Each row was made from one path, in order. Every step used is in the known rows, and no mark comes twice. Write each row's path.
Known rows
Y/J/G: [ -4  33  15  17 -18   0   8   7  17  47   8  31 -19   6  29]
Y/A/G/J: [ 19   6   8  25 -13  -9  38   2   8  57  15 -25 -29  37   7]
J/G/U/Y/A: [ -2   9  25  14  10 -15  28   9  -3  20   9 -24 -15  29  52]
U/G: [ -2  13   4   4   4   5  10 -18   8   1   3  29   0 -16  24]
A/G/U/Z: [-10  17  13  13  50  -2  56 -11 -17 -12  17  29  25  23  -2]
Y/A: [ 14   5  -5  21 -29 -10  10  -4   3  13  16 -17  -7   6  17]
G/U/Z/A: [  0 -16 -20   0  37  -6  44  -8  55 -42  18  41  44  45  -9]
J/G/U/Y/A/Z: [  2 -10  29   6  17  -6  46  -1 -17  21  -3  57 -10  43  49]
Z/A/G: [  7   4 -10   5  -2   0  33   0  38  29  17 -13 -36  48   0]
A/Z/J/G: [ -7  17   5 -11   1  11  19   5  65  22   2  74 -46  -5  22]
J/G/U: [-10   7  22   2  22  -7  11 -13   7  24  11  -3   8  11  16]
G/U/Y: [ -7 -20  16  -4  37  -4  29   8 -12 -11  -9 -16  29  31   5]
A/Z/J/G/U/Y: [-14  -3  21 -16  37   8  46  13  53  12  -7  59 -20  25  26]
J/G: [ -8  24  14  -4   3  -1 -10   5   6  19   2   8 -39  -7  31]
A/G/U: [ -3   1  19  14  28  -4  44 -18 -17  36  20 -26  18  34 -12]

Write each row's path
[  8 -22   2  10   6  -2  66   5  49   5   7  33  16  39  12]  G/U/Y/A/Z/J
[-12  30   0  13  42   0  67  -1  56  -8  29  12   8  11  -8]  A/G/U/Z/J
[ -8   0  12  -5  21   4  40 -11  64  28  13  64   0  15   6]  A/Z/J/G/U
[  1  20   8   1 -12   3  35  26  55  18  -1  54 -70  11  58]  U/Y/A/Z/J/G
[ 11 -35  15  10  15  -5  56  -6 -22   1  -4  49  30  49  18]  G/U/Y/A/Z
[-19  16  18  -8  30  -1  28  23  66  11   4 -22 -25  11  30]  Z/J/G/U/Y
[  7   3 -15  -3  32   1  50  13  60  -4   7  46 -25  58  -4]  U/Z/A/G/J
[-13  19   9   1  14  -4  23  -2  78  28  24 -20  -9   0  11]  Z/J/G/U
[-10  31  24   8  -1   2  14  32   4  29 -10  29 -38  17  48]  U/Y/J/G
[ 10   6  14  36  -2 -15  55 -22 -14  48  35 -43  12  38   5]  Y/A/G/U
[ -4   7  29  26  24  -1  69   9 -18  46   7  -4  20  57   5]  A/G/U/Y/J
[  5 -15  -3  10  19  -6  56 -17  38  34  28 -25   9  69 -15]  Z/A/G/U
[ -3 -12  18  16  16  -2  46  10  -3  16  -2   8  46  44   2]  G/U/Y/J
[  6 -16  11  17   8 -14  37   4 -10   2   7 -33  22  36  21]  G/U/Y/A
[ -1 -17   5   0  36  -3  62   8  26  20   8 -28  -9  78   5]  Z/A/G/U/Y
[-5 15 23 23  3 -7 29 -9 16 50 18 20 27 25 13]  Y/J/G/U
[  6  21  14  21  -6  -6  39  19 -25  27   6 -34 -52  29  40]  U/Y/A/G
